Each row was made from one walk, in order. Every step used is in the known rows, and no mark comes twice. Write each row's walk.
In the rows, zero is written as 128.
Known rows
gopopu basogi: [ 95 124 124 152 104 131 150 139 163 130 123 111 106  73 144 121 120  86
 108 122  68 144 129]
dani daru tugufur: [121 105 184 128 141 107 148 147 183 120 152 108 123  68 114  80 109  90
 100 122 116 135 149]
basogi movo zugip: [108 133 133 140 187 145 173 156 196 156 174 115 111 113 125 102 141  96
 121 158 115 132 130]
tugufur daru: [118 106 125 142 146  94 158 163 161 176 131 114 124 116 140 116 113  96
 102 117 101 142 133]
gopopu dani daru zugip: [121 101 124 141 113  98 137 156 191 150 222 108 115  58  98  97 125  82
 108 111 127 138 146]
movo zugip: [ 97 128 105 140 174 103 170 149 185 122 165  97 106 105 126 107 113  92
  97  95 117 127 119]
movo tugufur daru: [117  91 172 148 149 121 159 169 177 158 155 100 128 139 120 114 117  93
 113  75 119 137 144]
tugufur daru zugip: [114 115 126 143 168 110 145 173 163 153 135 110 115 117 130 113 129  94
  95 153  93 136 143]
basogi movo tugufur gopopu: [120  99 187 150 170 178 173 155 184 172 191 116 135  95 120 102 166  85
 146 148 124 137 150]
dani daru tugufur gopopu basogi: [110  93 202 136 146 133 147 138 181 114 152 108 128  53 122  84 128  84
 103 157  94 146 156]
dani daru tugufur gopopu: [119  91 193 131 156 121 153 140 180 123 166 107 133  51 117  81 128  84
 104 146 116 140 155]
tugufur daru basogi: [121  95 122 138 161  88 184 157 143 171 129 124 116 121 146 120  94 101
 102 144  96 150 118]
gopopu basogi movo dani: [ 97 121 164 159 100 167 139 146 195 141 133 120 107  94 127 131 149  84
 126 156  79 147 130]
gopopu dani daru tugufur: [129  88 151 133  97  94 134 145 190 149 203 104 117  59  91  97 105  82
 104  99 130 139 143]
basogi movo tugufur daru zugip: [123 108 185 148 186 166 156 181 194 170 167 116 124 142 114 104 155  96
 132 163 111 134 156]
gopopu tugufur daru basogi movo dani: [142 110 166 142 144 123 173 172 174 201 188 135 128 130 117 142 106  94
 121 164 142 160 121]
movo tugufur: [114 104 159 148 132 131 161 155 175 134 169  97 122 103 114 111 122  85
 120  59 129 128 139]
tugufur gopopu basogi: [ 95 103 136 154 131 149 161 131 154 141 153 112 125  45 148 116 145  78
 117 149  77 150 135]
dani daru: [115 113 150 136 128  99 168 148 183 142 168 114 129  62 135  85 118  90
 110 104 124 138 146]
basogi movo: [122 126 135 141 147 146 168 154 174 180 162 126 120  87 131 107 147  91
 135 159 110 135 134]
movo tugufur daru basogi: [120  83 173 144 161 116 177 165 163 153 151 108 121 142 125 117 103  98
 112  96 115 143 133]
gopopu zugip: [129 134 118 147 127  85 168 136 157 166 137 129 127  61 133 128  97  79
 107  40 135 135 118]
basogi movo tugufur: [122 112 176 146 156 166 167 161 189 165 178 115 125 114 117 105 153  90
 141 130 123 132 144]

Write each row's walk
[117 111 189 148 120 142 149 154 215 160 179 124 124  94 113 109 155  85
 133 145 133 140 140]
basogi movo dani daru
[102  86 216 149 102 134 119 137 208 100 152 102 120  70 101 116 136  74
 104 124 111 145 140]
movo dani daru tugufur gopopu basogi
[126  80 149 136 132 125 130 133 160 142 180  99 120  51  94 112 125  73
 109 137 113 136 135]
daru tugufur gopopu dani
[111  87 172 151 148 147 168 148 170 143 189  98 135  84 119 109 144  77
 128  81 128 135 145]
movo tugufur gopopu
[102 118 177 156 128 180 155 153 188 145 145 116 114 105 132 115 143  91
 131 147  78 144 144]
gopopu basogi movo tugufur
[125  87 127 136 103  81 172 142 176 167 217 118 115  60 111 103  97  87
 115 107 133 149 126]
gopopu dani daru basogi
[118  73 136 141 129 106 178 133 164 172 225 116 132  36 121 102 128  79
 122 139 128 153 135]
tugufur gopopu dani daru basogi
[127  79 160 142 163 149 194 147 162 175 209 123 119  93 116 114 130  89
 140 166 123 150 125]
daru basogi movo tugufur gopopu dani
[130 102 169 138 156 123 146 128 152 136 138 113 130  47 113 114 117  74
 103 110 118 135 133]
daru tugufur gopopu zugip
[125 111 131 136 163 130 196 146 147 169 158 134 109  88 139 113 120  97
 130 181 104 145 113]
daru basogi movo
[126  99 140 137 175 113 190 163 153 190 136 134 118 129 144 115 114 105
 115 182  95 152 124]
tugufur daru basogi movo
[136 129 135 141 159 118 152 181 166 180 180 121 128 113 118 127 116  90
 104 150 129 146 142]
gopopu tugufur daru zugip
[120  94 162 134 156 135 141 135 153 126 150 101 123  55 111 105 133  78
 107 149 104 134 136]
daru tugufur gopopu
[124 103 186 147 169 156 166 172 191 184 165 119 129 141 121 107 146  98
 134 143 114 139 149]
basogi movo tugufur daru
[138 123 135 141 137 105 165 171 164 199 177 124 136 111 125 130 102  93
 110 124 138 151 135]
gopopu tugufur daru
[116  80 136 144 119 112 162 137 175 175 226 110 137  33 118 100 139  76
 122 120 132 149 144]
tugufur gopopu dani daru
[103 116 185 156 161 184 142 169 191 142 137 116 112 127 127 114 151  95
 122 178  64 146 154]
gopopu basogi movo tugufur daru zugip
[127  98 201 134 160 111 156 135 179 132 158 117 139  44 119  87 115  81
 102 113 126 141 151]
dani daru tugufur gopopu zugip
[117 116 159 149 117 149 146 152 199 164 167 120 116  98 111 125 158  82
 134 141 127 136 127]
basogi movo dani
[108  91 201 146 141 174 123 134 180 119 137 107 117  72 104 121 151  76
 114 183  83 143 138]
daru tugufur gopopu basogi movo dani
[116 102 151 132 146  92 193 144 166 141 170 122 120  68 140  89 101  96
 108 133 120 147 129]
dani daru basogi
[100 107 152 153 146 176 164 137 164 159 158 121 127  57 147 111 165  82
 131 190  75 152 141]
tugufur gopopu basogi movo
[122  96 196 135 165 129 196 154 185 151 184 127 126  93 128  84 122 100
 127 146 127 147 142]
dani daru basogi movo tugufur
